Each row was made from one walk, in order. Every step used is in the known rows, and no mark comes twice. Write each row's walk.
In the rows, 128 means zero.
Known rows
J B F P: [103 131 145 154  73  98 106 117 160 163 118 141 171 127 179 131 149 115
 133 111  97 112  89  49  85 147  65 128 183  89 159 186 159 119 127 132]
Y E M: [130 137 110 127 135 131 114 128 145 144  87 110 179  98 212 125 151  74
 128 132 109 161 116  51 105 153 105 128 163 139 149 146 165 113 162 137]
D F P: [110 118 111 128 117 112 125 136 136 156 116 121 154 119 160 150 134 110
 132 110 118 118 112  40  84 146  76 130 166  94 189 171 188 135 159 142]
E B: [133 118 125 123 105 118 107 117 134 153 111 102 174 103 149 134 147  76
 109 113  92 142 119  68  95 148  78 138 191 126 160 133 153 115 131 139]
X J B F D: [115 124 116 142  51  97  94 124 128 136 148 155 157 112 171 125 158 120
 128 114  96 146 108  55  85 152  77 116 175 119 119 167 132 131 111 121]
W F: [118  95 125 121 112 116 119 134 129 149 122 121 161 134 137 130 143  83
  97 118 119 176 140 105 108 148  80 138 186 131 179 149 164 110 141 159]
W F M E B: [128 107 123 117 100 106 121 127 148 136 116 135 135 118 162 122 160 101
 102  79  96 136  97  80 102 138  79 193 187 181 168 121 186 104 156 152]
X E: [140 138 129 130 112 130 106 150 139 125 104 118 184 128 148 138 135  83
 133 128 106 154 134  72  86 165  86 119 146 104 147 122 159 116 132 141]
C J B E: [131 141 126 136  86  95  80 119 130 120 122 132 142 121 195 129 150  98
 127 116 101 154 116  79  77 167  69 159 183 101 132 164 148 135 123 137]
J B: [128 118 140 145  92 113  96 115 148 148 118 106 179 129 149 132 149  99
 123 115 109 140 116  72  77 145  83 122 178 109 139 159 161 109 118 136]
Y E B F: [117 163 125 119 106 101 115 120 136 152 106 132 187  80 206 134 158  80
 130 105  99 152 140  56 124 177  70 139 194 130 168 161 132 147 127 139]
F X J B E: [146 148 102 141  70 117  93 121 148 103 135 159 131 132 177 129 145 106
 152 122  91 135 125  57  83 161  67 138 152 101 108 167 103  86  84 109]
C J B: [125 119 127 127  83 101  79 118 134 139 123 119 150 129 162 130 157  89
 112 114 100 156 110  82  68 150  83 121 172 112 142 162 167 120 139 137]
F D: [112  95 103 128  80  96 108 127 123 148 116 111 163 126 176 122 150  97
 111 136 113 143 133  75  82 157  96 117 174 145 168 157 170 117 142 137]
C J X F P: [128 109 130 111  67  81  96 125 149 163 122 159 143 117 136 123 148  81
 134 109  87 121 105  66  72 152  77 134 154  82 163 172 180 100 177 121]
E B F D: [109 119 112 123  68  80 119 116 117 153 132 126 170  92 190 121 154 102
 108 117  90 132 116  59 102 165  65 141 206 146 167 143 133 144 124 136]
B E: [131 136 118 138 112 113  99 132 130 132 110 115 170 107 180 131 129  89
 128 138 107 155 151  78  94 174  71 157 179  98 157 162 146 126 122 140]
E Y: [123 126 126 139 115 121  98 130 115 149 108 101 167 123 125 110 109  83
 114 126 104 167 114  67  90 153  85 147 181 122 154 146 156 114 150 145]
M F P: [ 94 126 111 129 102 120 108 141 146 157 112 111 142 128 162 126 144 100
 121 114  89 114 125  71  91 148  77 129 163 120 193 194 200  99 166 143]
Y E X J: [125 126  82 112 109 137  83 133 134 125 117 148 138 102 209 134 156  74
 129 115  92 174 164  65 109 175  87 124 135 111 128 168 146 100 136 123]
C J X F M: [147 105 124 105  56  82  90 122 150 159 129 152 159 102 133 118 139  79
 130 114  88 126  99  77  73 139  85 131 154 120 135 146 177  96 179 116]
C J B E X: [123 124 106 128  76  99  69 110 127 120 136 144 119 113 233 124 150 102
 117 108  79 151 132  80  83 176  50 173 178  96 118 160 138 124 117 125]
B F: [109 128 126 133 101 102  98 132 134 156 124 120 189  97 160 130 126  86
 116 135  99 159 149  82 101 169  66 131 183  96 170 173 144 136 128 140]
D F W: [ 99  99  97 121 120 113 135 132 117 141 124 128 169 115 155 139 132 105
 135 130 138 128 159  60  87 163  57 119 189 137 177 176 162 139 142 150]
M E: [115 129 126 126 128 112  88 140 141 131 104 103 160 109 160 129 142  89
 119 117 103 157 162  85  79 173  83 163 156 115 171 176 184 121 142 147]
C J B E X F: [127 140 130 121  78  69  83 128 132 110 139 149 138  79 217 128 148 109
 131  97  75 140 122  73  97 175  38 187 176  94 126 157 125 119 113 121]
Y E X: [112 123  99 116 111 120  94 123 137 142 105 123 155 109 231 129 151  78
 124 121 104 158 171  75 107 180  82 131 155 123 158 172 158 106 138 134]
Y E M F X J: [121 161  70 110 115 143 109 142 143 112 119 141 122 104 205 120 157  87
 140 121  78 143 133  55 112 154  89 119 129 160 141 173 139  76 154 112]
Y E X J B F: [115 150 110 130  81 120  81 119 140 129 139 168 150  93 224 132 163 104
 140  96  86 162 145  58 113 175  62 128 157  97 108 182 119 119 106 118]
Y E: [123 140 117 124 118 117 105 131 140 141  92 112 179 115 191 134 153  74
 134 127 122 161 157  71 102 173 100 116 158 129 171 175 167 118 146 143]
X F: [125 130 145 125 109  90 112 148 141 143 110 109 197  83 129 137 132  83
 129 124 103 143 135  73 101 157  74 138 165 109 175 155 154 109 137 137]
D F: [122 123 114 120 125 114 117 136 121 148 128 103 174 100 146 148 123 100
 124 118 125 147 145  63  88 157  74 131 177  98 172 159 170 146 144 147]
B E X: [122 117  98 130 105 114  88 123 130 132 125 124 146 104 221 125 128  90
 120 129  87 152 163  83 102 182  55 172 174  92 143 158 137 114 115 131]
M E B F X J C: [113 156 110  98  83 120  99 134 151 108 135 156 138  90 175 126 148  58
 135  95  72 134 147  56  83 184  62 189 154 132 117 162 102 102 123 108]

Write each row's walk
[111 150 133 123 112  95  98 130 137 137 120 122 166  73 174 129 145  95
 116  95  83 146 144  74 101 180  53 187 192 118 169 162 148 150 125 143] -> M E B F
[129  99  86 118 101 140  76 133 130 134 137 137 139 106 167 130 136  80
 108 121  77 171 149  80  95 162  76 129 145  91 126 153 145  94 130 122] -> E X J
[ 95 114 100 121  83 100 109 137 119 142 130  97 149 118 176 118 153 109
 110 122  99 130 148  87  90 158  82 124 174 163 178 178 183 114 152 141] -> M F D
[140 125 125 141  88 134  87 125 144 132 128 130 162 123 129 137 152  95
 128 112  99 156 109  63  78 139  90 115 158  97 109 156 150 101 117 125] -> X J B
[125 134 126 121 123 110 100 129 140 132 107 105 155  95 162 128 152  89
 112  95  89 143 137  73  87 168  74 180 176 129 163 147 170 125 135 148] -> M E B
[109 136 115 122  56  75  83 113 141 132 144 155 138 125 187 120 148 101
 121 120  85 137 121  79  79 165  54 122 170 115 153 184 117 117 113 118] -> C J B F X
[125 133  73 115 105 143 104 141 142 121 136 130 123 106 163 117 138  93
 117 131  59 138 118  67  97 141  79 127 140 141 137 159 139  70 149 112] -> E M F X J
[152 121 129 127  92 136  98 121 144 145 120 134 180 142 130 130 136  79
 141 118 103 146 146  81  71 166  83 115 147  81 115 125 162 107 137 126] -> J X E
[102 132  95 114  96 113 104 134 140 135 130 108 141 127 162 120 137  95
 120 126  84 122 164  93  93 161  68 120 155 143 183 191 151  83 131 129] -> M F X
[115 140 120 109 110  91 108 141 141 132 110 131 177  74 213 134 150  84
 140 107  97 147 163  66 123 181  70 145 150 123 165 166 146 103 138 128] -> Y E X F
[112 135 120 134  95  94  89 140 153 141 113 134 165  94 185 120 133 105
 125 116  92 134 127  71  86 165  73 168 161 134 164 173 175 132 150 134] -> B F M E
[117 117 127 130 109 107 111 141 132 131 111 131 128 139 142 101 121 108
 106  93 110 159  90  78  97 140  85 203 178 179 162 135 189 104 174 155] -> W F M E Y
[106  80 109 119  82  94 129 130 117 142 130 127 145 145 166 123 158 102
  94 121 121 162 133  96 102 149  89 133 191 166 181 147 167 113 145 154] -> W F D
[145 135 101 125 112 129 121 139 150 111 105 131 160 131 184 122 132  88
 135 143  84 132 101  51  84 149  85 124 132 131 134  99 130  81 134 118] -> F X E M
[130 170  89 107  83 109 109 125 141 122 125 176 147  92 197 133 161  80
 142 109  82 146 140  47 120 176  67 121 157 134 146 169  94 112 110 116] -> Y E B F X J
[130 145 119 115 113 118 115 119 139 145  95 115 176  99 189 136 165  71
 129 106 106 147 132  58 108 164  89 133 179 142 163 147 151 121 137 141] -> Y E B
[137 116 133 103  79  84  87 123 136 154 132 138 164  98 120 126 141  72
 125 116  94 152 137  89  78 163  73 136 164  87 146 157 161 114 158 125] -> C J X F
[ 99 125 124 139  92 100 106 132 147 166 113 139 168 116 174 128 134  95
 124 129  96 129 116  60  97 160  68 130 175  90 188 186 164 124 146 138] -> B F P
[152 155  88 135 102 125 122 125 138  99 149 156 126  99 196 142 134 130
 152 109  94 126  87  23  85 144  61 160 164 101  94 135 104 117 108 110] -> D F X J B E M
[136  96 110 111  78 114  74 107 130 162 130 132 143 131 138 119 143  67
 111 125  99 165 146 100  67 160  84 118 166  89 138 164 174 116 162 130] -> C J X
[142 172 103 140  93 112 112 125 114  95 153 159 113 122 155 128 111 131
 158  97 108 137  99  25  85 156  51 172 172 104 102 153  99 125  99 116] -> D F X J B E Y
[125 118 114 133 103 109  91 138 157 135 100 116 156 114 171 122 139  98
 124 116 102 129 120  72  75 151  95 159 147 146 161 158 201 102 159 137] -> F M E
[114 164 106 109  85  88 119 114 142 138 114 148 162  95 219 128 157  82
 137 114  92 130 148  52 121 180  61 129 175 145 175 170 106 119 112 124] -> Y E B F X
[119  98  98 104  92 158  83 133 137 135 132 129 148 110 172 131 138  42
 113 118  87 166 152  74  78 164  89 147 145 105  93 147 139  81 146 113] -> E X J C
[129 102  91 109  91 123 113 137 135 118 141 163 123 145 132 131 145  85
 110 121  99 171 140  93 107 148  80 121 151 134 157 156 125  78 125 131] -> W F X J
[108 118 109 143  62 118  84 119 152 147 147 179 128 115 198 129 151 116
 127  98  67 125  95  45  93 152  53 138 161  72 121 179 140 102 120 111] -> E X J B F P
[128 149 125 145 116 116  99 130 112 131 106 113 159 115 159 110 103  91
 127 128 107 165 121  62  98 170  66 182 192 110 142 148 136 126 133 143] -> B E Y
[109 156 104 120 135 134 116 138 138 141 102  99 164  91 211 121 155  89
 126 118  94 146 132  66 113 156  91 137 163 157 161 168 177 109 173 140] -> Y E M F
[133 107  79 120  94 130  70 138 150 118 125 149 114 103 192 120 142 100
 119 105  69 144 131  67  81 158  84 168 123 130 120 152 179  86 152 117] -> F M E X J
[106 147 110 117  74  80 124 116 121 146 114 139 169  89 231 127 173  97
 128 107 106 136 131  48 116 178  76 134 196 166 172 157 136 151 130 138] -> Y E B F D
[ 91 116 105 110 105  91 127 136 136 127 106 155 170  88 221 123 153  88
 150 123 114 130 177  60 119 189  51 136 165 159 170 183 139  93 137 132] -> Y E X F W
